Each row comes from the steps of one path. Every step used is in the known rows, and no mark comes twice. Write the path behind each row, first mark first.
In the rows, zero is written as 128.
Known rows
n-y-q: [184 106 119 112 108 122 127  89 110 118 110 128  92 164 102 122 158 116
 119 147 151 112 160 125 132 129 118 108 115 139]
d-v-x-n-j: [118 138  67 119 119 141 125  81 140 186 129 138 151 133 133  88 101  78
 143 127 169 123 132 125  96 145 101 103 124 146]
j-n-y: [156 101 198 128 114  96  64  89 140 101 113 130 108 161 117  80 170 119
 151 111 161 108 166 169 103 116 114  99 109 114]
d-t-y: [104 139 138 134 126 125 132 158 131 117 149 165 132 102 157 137  91 132
  69 158  92 155 140 141 121 128 145 129 163 133]
p-n-y-q: [167 100  87 137  90 100 132 138 115 124  86 109  97 143  90 131 207 120
  77 165 157  97 136 117 109 121 132 120 134 123]
x-v-d: [193 136 184  99 130 139 102 141 112 126 105 108 137  99 177 132  93 108
  72 128 145 127 136 102 159 110 128 140 116 131]
a-d-n: [150 133 178 107 147 134 128 105 133 137 104 174 136 146 123  99 116 132
  89 125 146 113 131 103 162 160 123 162 164 156]
p-n-d-v: [105 139  64 146 130 101 138 197 128 129 115 116 144 144  92 134 150 143
  91 153 130 135 114 140 117 143 157 118 121 108]
q-y-n-d: [145 118 111 133 131 184  97 129 150 100 140  89 111 153 161 115 168 140
 199 101  76 116 119 139 149 141 133 168  74 162]
v-d-a-p-n-j: [ 94 130 131 162 127 104 173 144  93 120  74 112 112  57  94 158 127 106
 142 117 172 137 119  99  84 109  91 115 129  87]
q-y-t: [157 133 147 147  88 153  83 125 143  62 108 105 102 159 181  59 156 144
 166 112 101 123 156 119 161 125 141 166 113 191]
q-y: [183 125 160 136 130 155  75 134 153  85 103 130 103 112 167  80 157 134
 130 134 142 107 152 120 144 156 118 145 108 177]
v-x-n: [160 126 121 115 125 146  94 116 162 160 146 122 158  93 156 122 143 121
  86 133 147  85 135 109 133 128 122  94 152 154]
y-n: [132 107 165 127 147 152 125 105 130 108 123 135 134 121 167 132 178 142
  97 120 155 104 132 132 151 120 130 170 103 155]
j-n: [149 108 221 125 131 120  86  83 136  90 125 161 141  98 121  89 177 151
  62 124 161 103 165 165 130 114 114 103 123 150]
a-d-n-y: [154 128 154 110 128 108 104 111 138 149  92 146 102 209 118  88 104 102
 174 112 148 119 133 110 136 160 121 158 151 117]
d-n-y: [149 112 120 124 124 112  96 142 153 115 106 116 104 213 148 111 145 123
 197 151 160 121 134 123 131 169 141 152 129 131]
t-y: [135 124 161 137 131 111 119 167 138 123 134 154 129  91 165 136  97 128
  74 153 134 113 102 128 137 147 146 139 159 135]
j-n-d: [140 122 181 126 124 122  88 109 142  97 150 136 139 127  90 116 160 155
  98 116 100 117 149 168 132 117 130  78 117 132]
t-y-n-d-a: [ 61 118 129 151 150 140 177 135 137 138 193 131 127  89 155 179 105 150
 211 112  90 147  60 131 139 127 145 164 126 107]
a-d-v-x: [143 137 159 106 175 149 118  73 123 169 118 178 151 120 123  89  81 118
  79 105 175 111 114 150 126 136 107 118 156 152]
x-v-d-a: [158 138 196 112 147 139 139 109 114 129 128 126 123  60 175 132  84 119
 144 120 170 155 127  87 157 105 113 144 116 117]
a-d-t-y-n-j: [ 68 128 146 133 121 146 161  76 109 173 119 179 115 127 133 115  71  74
 112  95  79 157 118 136  98 106 114 181 148 122]
p-n: [146 113 137 151 121 103 110 181 144 104  83 128 128  94 132 131 195 143
  24 167 165  94 127 109 128 126 148 135 148 134]
j-n-d-a-p: [ 95 139 165 138 154 113 148  83 135  99 170 147 130  90  60 139 129 167
 166 102 117 147 124 161 115  96  87  60 110  96]
a-d: [168 139 205 115 139 121 113 104 119 133  92 178 123 114 119  94 112 124
  50 111 151 108 153 106 158 125 116 128 152 140]
x-n: [157 140 139 120 107 117 114 136 136 141 132 139 147 110 141 105 150 123
  83 132 141 110 170  87 156 127 125 115 119 136]
p-n-d: [137 127  91 151 109 107 107 206 151 110 105 104 127 127 101 157 176 151
  64 162 107 110 119 116 128 131 163 111 145 113]
y-n-d-v: [ 87 128  90 121 161 151 155 120 114 134 150 124 150 170 126 134 136 142
 164 110 119 142 118 162 139 134 145 155  73 133]

Write each row's path
[140 128 132 143  77 100  85 128 131  89  99  91  92 218 154  92 136 124
 198 116 120 133 162 122 135 103 155 135 124 128]  n-y-t
[102 135 123 163 149  92 169 154 137 111 100 140 119  53 101 149 162 156
  93 155 180 117 104 102 113 110 102 115 141  99]  d-a-p-n
[123 120 136 124  80 125 107 143  97  93 112  65 120 229 167 114 121 123
 252  93 107 142 156 122 138 140 162 171 126 140]  v-d-n-y-t
[110 150 176 125 136 123 136 135 116 151 131 194 127 104 126 113  55 112
  50 121  78 153 138 126 126 117 126 136 181 122]  a-d-t-y
[169 102 123  93 112 146 149 103  76 122 123 100 119 175 113 148 140 112
 172 124 138 122 155 126 135 164 125 145 118 152]  v-d-n-y-q
[160 126 135 101 109 150 122 114 127 142  90 103 122 143 166 127  76  79
 147 145 149 143 117  96 138 149 123 174 126 143]  x-v-d-n-j
[ 93 102 135 145 118 135 142 115 131 142 122 138 116 114 172 139 112  91
 132 128 129 118  80 134 110 133 133 188 126 134]  t-y-n-j
[110 134 150 121 147 117 116  99 118 115 157 152 156 151  81  94 134 148
 122 110 124 147 148 195 120 128 127  88  93 129]  j-n-d-v
[ 87 117 133 139 154 156 161 100 136 119 168 127 124 111 135 157 153 165
 210 107 118 144 110 122 152 117 132 148  99 120]  y-n-d-a
[124 118  99 166  59  77  92 177 137  92  74  74  96 199 139  99 187 127
 156 134 120 118 137 114 116  95 168 152 141 109]  p-n-y-t
[131 116 121 129 117 134 123 110 150 113  94 143 111 168 137 113 133 112
 139 166 163 125 129 110 127 175 126 155 141 162]  d-n-j
[ 84 133 148 133 118 120 115 137 137 115 188 151 143 119 101 139 107 145
 102 126  35 163 141 192 102 109 141  86 148 115]  j-n-d-t-y
[115 166  63 113 121 115 146 152 119 164 159 128 164 155 100 109 108 127
 146 122 103 147 156 117 143 143 135  99  93 115]  x-n-d-v
[173 131 156  91 137 153 122 142 126 133 119 105 146 124 180 137  97 116
 114 141 146 133 115 100 165 147 136 177 128 149]  x-v-d-n
[134 114 150 120 117 149 127 124 102 113  97 121 130 148 142 133 111 103
 149 127 150 130 148 112 124 175 127 155 131 157]  v-d-n-j
[131 127 214 131 157 139 142 113  94 100 129 139 132  63 151 138 121 146
 152 103 170 142 160 104 146 132 119 122 123 132]  v-d-a
[118 137 143 142 143 124 138 129 145 109 153 139 114 113 114 148 123 163
 178 132 128 152 130 108 151 133 131  97 127 117]  n-d-a
[172  94 170 109 101 114 112  40 106 113 131 140 107 147  78  93 188 124
 109 124 151 105 169 172 112 108 100  89 108 142]  j-n-y-q
[128 135  83 117 163 155 112 123 145 141 154 124 151 152 122 142  99 142
 137 133 128 132 103 169 121 149 144  87 134 143]  n-d-v-x
[ 92 160  38 143 144  93 163 199 119 130 108 112 143 138  65 154 134 141
  93 146 121 133 100 146 102 128 128  98 113  89]  a-p-n-d-v
[123 150  51 112 112 167 105 134 160 163 183 111 158 139 117 152 119 135
 122 133  45 142 159 126 121 113 134  60 150 130]  v-x-n-d-t
[123 120  73 148 123  88 190 109 108 129 106 120  84  99  58 150 177 132
 150 153 173 122 109 109  95  99  86 103 124  89]  d-a-p-n-y-q
[185 110  70  98  93 144 116  71 132 180 150 105 124 138 112 125 153  96
 137 131 135  89 143 111 115 122 108  83 138 146]  v-x-n-y-q
[131 139  87 108 144 142 123 101 139 178 156 141 173 114 143 101 120 116
 112 126 166 112 132 132 122 140 115 106 127 151]  d-v-x-n
[130 148 137 133 147 108 166 163 116 139 100 100 129  31 134 161 110 123
 101 131 165 137  84  84 119  84  97 136 127  80]  x-v-d-a-p-n
[107 130 132 156 135  85 143 173  97 120  86  84 106 101 104 156 132 119
 196 105 169 130 128 111  83 105  99 111 119  56]  v-d-a-p-n-y
[ 81 134 170 125 147 148 158 104 110 161 147 180 138 107 152 127  85 115
  79  93  73 145 117 141 127 101 128 185 153 128]  a-d-t-y-n
[109 156 114 139 161 118 163 131 134 109 147 136 114  99  88 166  97 160
 176 129 118 152 117 117 137 118  99  77 119  95]  n-d-a-p
[ 69 117  69 127 172 165 151 129 135 174 196 115 165 129 163 174  80 128
 175 112  95 127  34 190 107 144 156 153 130 134]  t-y-n-d-v-x
[ 50 137 103 146 168 132 202 136 129 143 189 126 127  85 129 197  79 149
 217 103  84 147  47 138 124 111 114 143 117  85]  t-y-n-d-a-p
[145 153  93 119 100 121 115 163 143 148 153 113 146 137 110 130 130 129
 120 127  81 121 156  92 156 131 136  90 114 119]  x-n-d
[ 78 141  62 159 106 105 135 236 145 130 147 120 131 117 113 176 122 144
  66 171  39 154 106 136 102 123 175 120 178  97]  p-n-d-t-y
[ 73 118 132 134 144 152 154 128 127 126 160 150 139 108 176 151 123 135
 103 132  84 146 121 153 120 113 147 178 134 137]  d-t-y-n
[119 147  96 122 144 127 131 148 120 124 137 137 140 167 107 124 106 141
 132 136 123 150 134 152 138 151 141 106 103 126]  n-d-v
[111 124  48 143 144 134 118 173 152 151 131 104 152 132 110 154 148 144
  94 155 133 114  81 158  96 141 155 101 152 127]  p-n-d-v-x
[194 115 106  72 105 149 143 100  95 149 121  84 112 172 139 138 107  88
 165 139 135 135 126 107 147 140 122 164 113 138]  x-v-d-n-y-q
